Each row comes from the steps of one walk. Every step used is in the known rows, and no mark comes twice. Write the walk behind each row, first mark first.
Known rows
J/Q/L/B/T/F: [-29   3  -9  11  13  13   1 -23 -23  -6  13  34  23 -14   2  16 -25  11
  -3 -19   2 -24 -16  13   5  13 -12  13   6  -7  10  -5   1  -4 -23 -17
   3 -51  34 -16  -6 -23  -4]
P/C/S/G/J/F/T: [ 67 -28   8  -8 -17 -29  17  11  -8   7   4 -46 -29 -25  33  14  -3  20
   3  59 -10 -23  -2 -47   8  15  -7 -25  -5  14   9  -9  -2 -55 -17  31
  29  56 -71   1  23  38   9]
B/L/Q/U: [  0  -9  -5  25   9  16 -19   5   8 -18  15  15  -7  -5  30   6 -53 -11
 -12 -15   5 -23 -32 -24  -5 -44 -20   3  21 -11   7 -22  19  30  -7  30
   7  -1  44  24  14  -2   1]
S/G/J/Q/L: [ 31   2   4  -3  -1  -9   3  18 -12  -2  -8  27   8 -28 -37   4  16   1
 -12  18  -4 -17  -3 -18   9  -3 -10   3  17  12  -1  -5 -15 -29 -16  -9
  25  43 -30   8  11   4  -2]
P/B/T: [ 59 -30  -9  -1  -3 -39  38  -6  13   7  41 -45   7 -14   4  14   0   2
   0  16  24  19  -3 -31  14  21 -18  -9 -17  -1  15   4 -10 -10 -10   4
  15   8  12  -8  27   5  -1]
G/S: [  8  13  11 -16 -12 -39  -8   9 -11  34 -11 -77  16  -2  20  -3  27  -2
  -6  23  -1  16   7 -36  -5  37 -21 -15   6  14  14  -1 -15 -12 -13   6
  11  50 -40  17  30  20   2]
P/C/R: [ 22 -16  10 -20  -3 -41   1 -17 -31  23 -22 -91 -14  -6  49   3  -4   6
  11  55   5 -24   7 -70  29  26   1 -41  -3  15  10  -9   1 -53  -9  43
  32  66 -53  10  30  24   3]
J/Q/L/B/T: [-30  10  -5   7  14   5   1 -19 -23  -8  10  33  20  -7   2  13 -25  -1
  -3 -21   7 -21 -14   9   5   4 -23   6   4  -3   7  -3   2 -24 -22 -13
  14 -43  31  -9  -1 -22  -6]
E/U/Q/T: [-31  37   3  -2 -11  20 -20   3   4 -11 -46   3  -7  50   4 -14  10  17
  -9 -26   2  18  -5  46  -8 -41   7  -1   2  -2 -11  13  10   5  40  -4
 -36  -5   0  -8 -17  -6  -1]
S/G/J: [ 47 -13   7 -12  -7 -27   6  23  -4   8  -6  -8  -1 -32 -31  -3  30  -1
 -11  30   0   0   6 -29   4  12  -3  -4   9  14   0   2 -20 -19 -12  -8
  24  68 -44  13  21  16   1]
U/Q/L/B/J/F/T: [-42   1   7  28   1  37  -6 -15  -3 -15   3  36  -7  20  70  13 -38   5
  -4 -33   1 -20  -8  22 -26  -5  -3  14  13  -2   2   0  23   2   2 -25
   0 -46  31   5 -16 -22  -4]
G/J/B: [ -3  -5   7 -10   6 -30  39  26 -11   2  -3  20  19 -37  -5  -1  45 -23
  -7  -5   3  -6  21 -15   6  19  -2  12   0   6  -9  16 -18 -19 -13 -18
  41  38 -12   1   2 -12  -9]
T/Z: [ 30 -20  -5 -21  -6 -39 -12 -11   2   6 -14 -56 -15   2 -11 -11  20 -35
   7  13   0  34  53   6   8  57  44   8 -33   1  14   2  -4  -1  -3  13
  -4  13 -29  -5   3  23   7]
G/J/B/L/Q/T/M: [ -4 -18  -2  11  12  -5  50  41   8 -14  20  40  14 -36  25  15  32 -19
 -12 -14  -3  -7  -1   0 -14 -23   1  34  -6 -12   2   6  -9  -2 -15  -5
  27   4  24  -8  -1 -12  -5]
L/B/J/F/T/Q: [-21 -72   3   5  -3  10  23  18  30  -2  46  -7  -5   8  72  16 -36  -3
   9  -1   5 -10   0 -23 -37  38  -9  26  -1 -10   5   3   8   1  -4  -2
  17 -51  27   2   2  -8  -3]
F/T: [ 34 -26   6  -5  -8  -7  19  11   8  -1  -7 -46 -20   6 -18   0  10 -36
   2  11   0  26  21  21 -10  26  36  -8 -29  -4  10   4   3 -26   7   7
  -8  19 -28 -18   6  18   8]
Z/T/F/J/E/U/Q/L/B: [  1 -42 -11  17   6  38 -29  -7  -8  11 -25  49   3   9 -19  -4  18  26
  13  -9 -20 -11 -12  22   3  11  39   1 -13  -9  -5   4  -5  58  13 -59
 -48 -49   5 -18 -27  -7   3]
L/Q: [ 13  -5   3  15   0   4  -9  -8  12  -9   7  -1 -13   6 -50  -8 -18  -3
  -9  -4   5   1   1   0  -9   1   3  11  -5  -8   1  -8  14   5  -4  45
   2  15  12  18  13  -8  -5]
S/G/J/E/U: [ 25  11   4 -17  -9 -16   2  35   3  -1 -26  15   5 -19 -53 -10  23   5
 -11  21  -3  -7  -4 -17  19 -15 -14 -10  13   9 -12   3 -21 -24   5   1
  20  59 -42   7   7   9   0]
P/B/L/Q/J/F/T/Z: [ 49 -53 -14  18   2   5  37  27  34 -20  39   1  -2  -5  27  25 -47 -11
   2  -4  11   3  -4 -24 -13 -10 -19  15  -8 -13  12 -13   8  22  -6  24
  21 -32  41   5   8  -1   1]
Z/T: [ 50 -49   2  -5  -2 -16 -20  -3 -11  12 -19 -32 -21  13  -6 -16  41 -13
  17  14  -4  13  14  -5  -5  35  30 -15 -32  -5   9  11  -5   9  -1 -18
 -24  17 -40 -10   8  17   5]
U/Q: [-10  32   6   0  -2   1 -24 -14 -17  -5 -32 -23 -11  13   0 -11  11  11
 -11 -11   3  13  19  15 -13   5   0   3   2   2  -2   3  12   3  15  21
 -16  26 -12   9  -5  -8  -4]
S/G/J/E/U/Q/L/B: [ -1   7   3  -1  -6   5  -3  27  -5  -8 -21  49  11 -19 -21   3   1  19
 -17   1   0 -24 -16  -8  12 -23 -25  -4  21  11 -10   3 -13 -20  -2 -23
  22  25 -16  11   1  -7  -3]
B/T/M: [ 22   3 -10   0   1 -26  19 -13  13  10  47 -48  -6 -12 -10   3  51  -7
   6  12   1  33  -5  18  -5   1  27   2 -28 -12  13  -1 -10   0   1  -2
 -13   7   8 -30  22  17   8]
D/T/F/J/E: [ 31  16  -4  -9   4  14  12 -14 -12  -2  10 -17 -18 -16 -54 -11  28  12
  -1  14 -11  19  24  37   7  28  56   4 -15  -4   4  -8  -6  36   5  20
 -60  -8 -29 -19 -14  26  15]
S/G/J/B/L: [ 35 -18   4 -10  -2 -29  15  40  -4   2   7   3  10 -42  38   6  30  -4
 -10  18   0 -15   2 -34  -2  13 -23   4  15  14   3   2 -14 -14 -22 -30
  43  52 -29   7  16  10   0]
B/T/D: [ 27  21 -16  -8 -11 -31  -6 -55  31   5  39 -44  -5 -15  26  11  19 -29
  -8   9  12  30  -3  26  23  -9  14 -13 -32 -14  20  10  -4  -8  -7  18
 -11  12   2 -26  14  24   9]
J/B: [-12  -2   8 -21   1 -37  17  13 -20  11  11 -37  14 -14  80  -7  32 -15
  12  -9   5   0  30  -7  -3  52 -18  -3  -2   9   0  16   2  -9 -22 -33
  32  13 -13  -9   4  -4  -5]
E/U/Q/L: [-41  39   5   8  -3  25 -41  -7 -20  -9 -43  29   2  42  19 -19  -5  16
  -4 -35   3 -14 -13  31  -3 -28   0  -8  24   9 -20   6  14   8  35 -26
 -16  -6   7   7 -13 -14  -5]
L/B/T/D: [ -7 -34 -12  -6  -8 -31   8 -31  16   4  50 -29   9 -29  64  26  -9  -4
 -13  -8  23  16  -4   7  -2  23 -18  -5 -29 -10  19  21  -7  -2 -20 -14
   8 -32  31 -14  18   7   2]
J/F/T: [  5 -17   3  -2  -9  -1  48  14  22  -2  -3 -25 -31  14  -7  -1  10 -21
   6   5 -13  16   9  22 -12   3  21  -2 -17 -13   9   4  -2 -15   8   1
  -3 -21 -21 -32   2  16  13]
B/T: [ 23  11  -6  -3   0 -38  13 -29  15  12  24 -42  -3 -10 -15   0  21 -17
  -4  11  13  21  -9  -6  16  12   4 -11 -18  -1  15   3  -6 -16 -12  -8
  11  23   1 -15  22  12   7]
P/B/T/Q/J/E/U: [ 29 -17 -13   0   1  -2  25  -4  24   1  38  -8  14   1 -39  10 -14  16
   4  10  16   4 -18 -26  23 -14 -23  -7   0  -2   2  -7  -5  -1   4   8
   5 -25  27  -1  11 -15  -4]
C/S/G/J/E/U/Q: [ 46  25   7  -4 -18 -20 -16  21  -3  -5 -29   1   0 -16 -14   1   8  41
  -6  32  -6 -17  -2 -10   4 -17 -23  -8  10  20  -3  -5  -7 -21   9  27
  15  64 -56  10   8  17  -2]
F/J/Q/L/B/T: [-33  25  -4   8  26  12   1 -13  -8  16   9  58  24  -8 -57   3  -4 -20
   6  -6  -8   0  -7   5  16  -7  -4  -1   5  11 -14  -9 -12  -1  -8 -22
  15 -34  41   4  -9 -10  -5]
J/E/U/Q/T/V: [-51  54   1 -13 -10  19 -15  14  -4 -20 -55  20  -3  36 -46 -17   4  16
  -6 -19   2  10  -6  35  18 -54  -8  -5   1 -15  -8  13   3 -11  31  27
 -41  -4 -14 -18 -29 -11   3]
U/Q/T/F/J: [-15  27  -2  13  -2  29   2 -24   5   2 -23  -5  -9  13 -16   4   9  21
 -13  -8 -11  31   6  42 -12 -20  31  16  -9 -11  10   2   8  30  10   9
 -54 -17  10 -14 -23  -4   3]
Q/J/F/T/Z: [-13  18   0  -6  -5  12  29  -6  24   2  13  -8 -10  11 -55   1  -6 -41
  26  -8 -13  34  20  13  -8 -14  20 -16  -4  -5 -10  -3  -1  19  -1 -15
  10 -21   7   2 -11   3   9]

Write each row's walk
[-53  42  -8   0  16  20 -13   0  13  10 -22  67  17  14 -65 -10  -5 -14
   4 -16  -9   6  -5  23  34 -30   2  -7   1   8 -26  -2 -12   7  21 -23
   3 -35  36   2 -27  -9  -1]
F/J/E/U/Q/L/B/T/Z
[-40  14   3  25   5  16 -17 -36 -22  -6   1  24   3   2  47  11 -24  16
 -14 -33  11 -16 -13  15  -9  -3 -13   3  10   5   8   3  16   1 -10 -35
   0 -32  35   8  -3 -22  -4]
U/Q/L/B/T
[-22   1  -1  13  10   1  28   1 -21 -19   3  79  21 -33 -60  21  15  -6
 -19 -15   9 -17 -13  -4   9 -22   2  27   2  -5   6   5 -18 -28 -18 -16
  17 -11  18  -7  -5 -25  -5]
G/J/Q/L/B/T/V
[  0  -5   8  -3  -4  -2  11  10  36   2  24 -21 -13  30  59 -11 -16 -29
  29  11  -6  -1   4 -30 -23  19   5  14  14 -10  -9  -4  10   5  10  31
  15  17  -4   7  -4   9   0]
B/J/F
[-52  23   4   9  -3  25 -36  -3 -20 -10 -34  34   7  37  35 -11 -14  23
  -7 -41   8 -17 -16  28  -9 -21 -11  -4  22   9 -18  10  12  10  30 -36
 -11 -23  20   8 -11 -20  -7]
E/U/Q/L/B
[  2   6 -11  -1  11  15  -4 -13 -11  22  -8   5  19 -23 -67  -6  16  18
   7  15 -21   9  10   8   6  31  38  14   5  -4  -7 -12 -14  56   6   4
 -33  -5   4 -13 -17   0   1]
T/F/J/Q
[-41 -25  -2  -5  -7   9   0  18  32 -13  10   8   7  24  62  11 -39  -2
   4 -19  11   6   6   3 -17  12 -14  21  -9 -13  -3  14   8   2   9   9
   3 -40  32   3 -19 -12  -6]
L/B/J/E/U/Q/T/Z
[ -6  -4  -6  22  14  16  -1   8  18 -16  21  19  -4  -7  22   3 -49 -17
  -1 -16   1 -16 -28 -26 -22 -39 -30   8  19 -13   1 -19  16  37 -12  28
  23  -6  48  25   9  -5   2]
B/L/Q/J/F
[ 16  22   3  -9 -11   1   8  31  12  -8 -31  26  -1  -7 -49  -2  20  12
 -18  13  -5   1  -8   4  14 -38 -10  -2   8   4  -6   4 -15 -25   7   4
   3  42 -33   0  -3   5   2]
S/G/J/E/U/Q/T
[-51  21   5  11  -4  32 -39   2  -7 -13 -23  40   8  45  55 -10 -23  16
   0 -40   7 -21 -17  21 -14 -20  -8   3  27   7 -22   6  18  13  35 -29
  -6 -20  25  13 -17 -21  -9]
E/U/Q/L/B/J
[-29  12   1  -9  10  35 -27 -16  -4   8   0   2   4  13 -86 -20 -16   6
  14   8 -11  -9  -3 -16   9 -21   0  -5  25   2 -14 -19   6  12   9  26
 -17 -22   6  25  -7 -24  -5]
T/Q/J/E/U
[-19   6   2  -6  24 -15   7  21  -6  23  11  14  22 -19  37  -8  19 -30
  14   0  -9   2  13 -19   1  15 -14  -2  10  16 -16  -1  -9  19 -10 -31
  34   3  23   8  -5   5  -3]
F/J/B/L
[-56  53  -9   1  12  26 -20 -13  14   9 -12  67  19   8 -41  -6  -9 -13
   1 -17  -8   3 -15  32  34 -48  -7 -15   4   3 -28   3 -10  10  23  -8
  -6 -32  38   1 -26  -7  -3]
F/J/E/U/Q/L/B/T/D
[ 68 -21  10 -15 -15 -43 -14  -5 -26  17   4 -76 -24 -24  53   4  -8  28
   9  63  -2 -22   2 -60   8  36 -20 -36   1  21  10 -10   4 -46 -23  38
  25  73 -72  14  31  41   5]
P/C/S/G
[-19  28   1   0  14   8 -13 -17 -35  -6 -13  21  12   3 -17  -4 -16 -10
   4 -12  -2 -19  -1   9   7   4  -9   0  11  -1   0  -8   4 -24 -13  11
   4 -11   5  -3  -5 -15  -6]
J/Q/L
[ 40 -16   5  -9   3  10  -1 -19 -18 -10  23 -44 -38   1 -28 -13  24   8
  -8  21   0   5  27  19  -9  31  43  13 -14   2  18 -14  10  -6  -3  37
 -53 -16 -41  -4   7  20  11]
D/T/Q
[-26  38  -2  -9   5 -10  20  -8   3  12  51 -14  25 -15   7   4  27 -24
  30 -18  -1  26  13   2  -6  -3 -10 -15   6   4 -15   3  -1  26 -18 -47
  29  -4  29   4  -1 -12  -3]
Q/J/B/T/M
[ 15 -18  -3   1  -9   1  32 -26  10  14   3 -51  -9  -4   0   8   3   8
  -1  14  -7  35   0  23  -7   7  44   4 -23 -21  31   8  -4  27 -17   5
 -55 -16  -3 -32  -2  17  11]
Q/T/F
[ 53 -52  -8  14   6 -13  20  22   8 -12  31 -17   5 -14  45  14 -43   7
  -6   3  19  -9 -12 -45 -11   3 -38   8   1  -7  12  -9   6  16 -10  38
  20   1  33  15  23  -2  -6]
P/B/L/Q
[-61  43   0  -1  17  25 -17   6  -6  13 -32  65  19  13 -61 -18 -11  -6
   5 -15 -10  -4  -9  13  24 -32 -11 -16  15  11 -34   0 -11  10  23 -11
   1 -22  30  13 -24 -13  -6]
F/J/E/U/Q/L/B
[ 17 -17  -3  16  -6  11  12 -15  41 -14  11  -4 -25  20 -49   7 -19 -17
 -12  -5   1  30  11  31  -5 -15  33  27 -34 -20  23  -5  15   1 -13  42
 -23 -26  19  -5   0   2   4]
L/Q/T/Z
[ 26 -55  -2   5   6  25 -19 -14   2  13   2  -2 -23  20 -44 -12  25   0
  24  15 -18   0   3 -11  -9   7  32  -2 -13  -7   6  -7   3  25  -2 -21
 -32 -37 -19   0  -2  -4   5]
Z/T/Q/J/F
[-56  43  -9  -1  -1  24 -16  -3  -1 -11 -35  40  14  15 -21  -9 -21  29
  -7 -28   0 -19 -26  29  28 -33 -17  -8  11 -10 -14   6   2   5  24  -5
 -16 -27  19 -14 -24 -23  -1]
J/E/U/Q/L/B/T/F
[ 53 -15   9 -14 -10 -42 -10 -14 -30  16  -1 -76 -23 -19  46  -1 -11  19
  10  53  -1 -18   6 -54   9  37 -12 -35  -5  16   7  -7   5 -43 -19  50
  20  64 -61  13  27  34   3]
P/C/S
[-23  -8   0   7   9  -6   7  22  -1 -10  28  10  13 -15 104   9 -13 -12
   0 -28   5 -26  -3 -15  -5  -1 -37   9  17  -1   4  -4  18  15 -23 -24
  36 -15  34   3   2 -13  -5]
J/B/L/Q/U
[-42  58   3  -4  -7  24 -37   0  -5  -9 -40  16   6  43 -24 -20   4  12
   3 -32   2  10  -1  28  -9 -38  -5 -12  23   8 -32   6  10  24  44 -13
 -14  10   7  17 -18 -16  -6]
E/U/Q/J
[-24 -38   2  -3  -1  -2  14  13  18  -5  33  -7  12   8  64  18 -36  -6
   7  -8  13   4   4 -15 -31  30 -22  24  -6 -12   4  10   5  -6 -11  13
  13 -31  33   4  -2 -11  -8]
L/B/J/Q/T
[ 28 -17   7   4   9  23  -5 -33 -29 -10  30 -18 -34   0 -10  -8   6   5
  -5  12   0 -13  13  19  -5  24  44   9  -4   6  20 -17  14  -7 -14  16
 -48 -36 -26  -1   6  14  11]
D/T/Q/L
[-42  58   0 -12  13  17 -19  13   2  13 -45  41  12  19 -91 -28  10 -11
   7  -3 -14  12   4  15  28 -34  -1 -17  10   9 -37  -2 -12   8  36  14
  -7  10   7  10 -24  -4  -4]
F/J/E/U/Q
[ 27   9   7   6 -14 -10 -14  14 -12  -6 -15  25   7 -23  15  12 -13  45
  -7  20  -2 -34 -15 -12   2 -15 -33  -8  16  22   0  -4  -5 -20  -4   0
  23  33 -33  13   9   8  -4]
C/S/G/J/E/U/Q/L/B
[-14  32   5   5  -6  12   1 -19   1  -7 -27 -24 -18  25   3   1   6   8
 -15 -12   0  31  10  37 -15 -24  11   7 -13 -10  14   9  13  -3   6  21
 -38  -1  -2  -8 -11  -3   2]
U/Q/T
[ 28  11   3  -8  -7  -6   2  23  -3  -4 -10  21   5 -23 -59   5  19   3
 -14  18  -5  -5  -2 -16  17 -20  -9  -3  18  10  -5  -7 -16 -21  -6   0
  16  45 -32   9   9   5  -2]
S/G/J/Q/U
[-15 -52   6  -5  -2 -16   2  10   9   5  37 -24   9  -2  80   8 -33  -8
  11  -2  17  -2   7 -37 -32  53 -20  11   0  -2  -1  11   3   6 -11   0
  26  -5  24  19  10  -3  -9]
L/B/J
[-46   7   0  15  -9  41 -21   9  16 -22 -22  48  -5  54  52   0 -20   4
   1 -42  -1 -12  -8  43 -15 -23  13  16  11   0 -15   5  19   8  40 -38
 -11 -51  23  -6 -28 -15  -1]
E/U/Q/L/B/J/F/T/Z
[ 55 -63  -7   3  -4  -1 -19 -13 -10  16 -15 -29 -14  -2  -7 -10  40  15
  16  17 -14   6   8   2  -7  50  53  -1 -29 -14  15   6  -6  49  -1 -29
 -49   0 -35 -23  -2  14   8]
Z/T/F
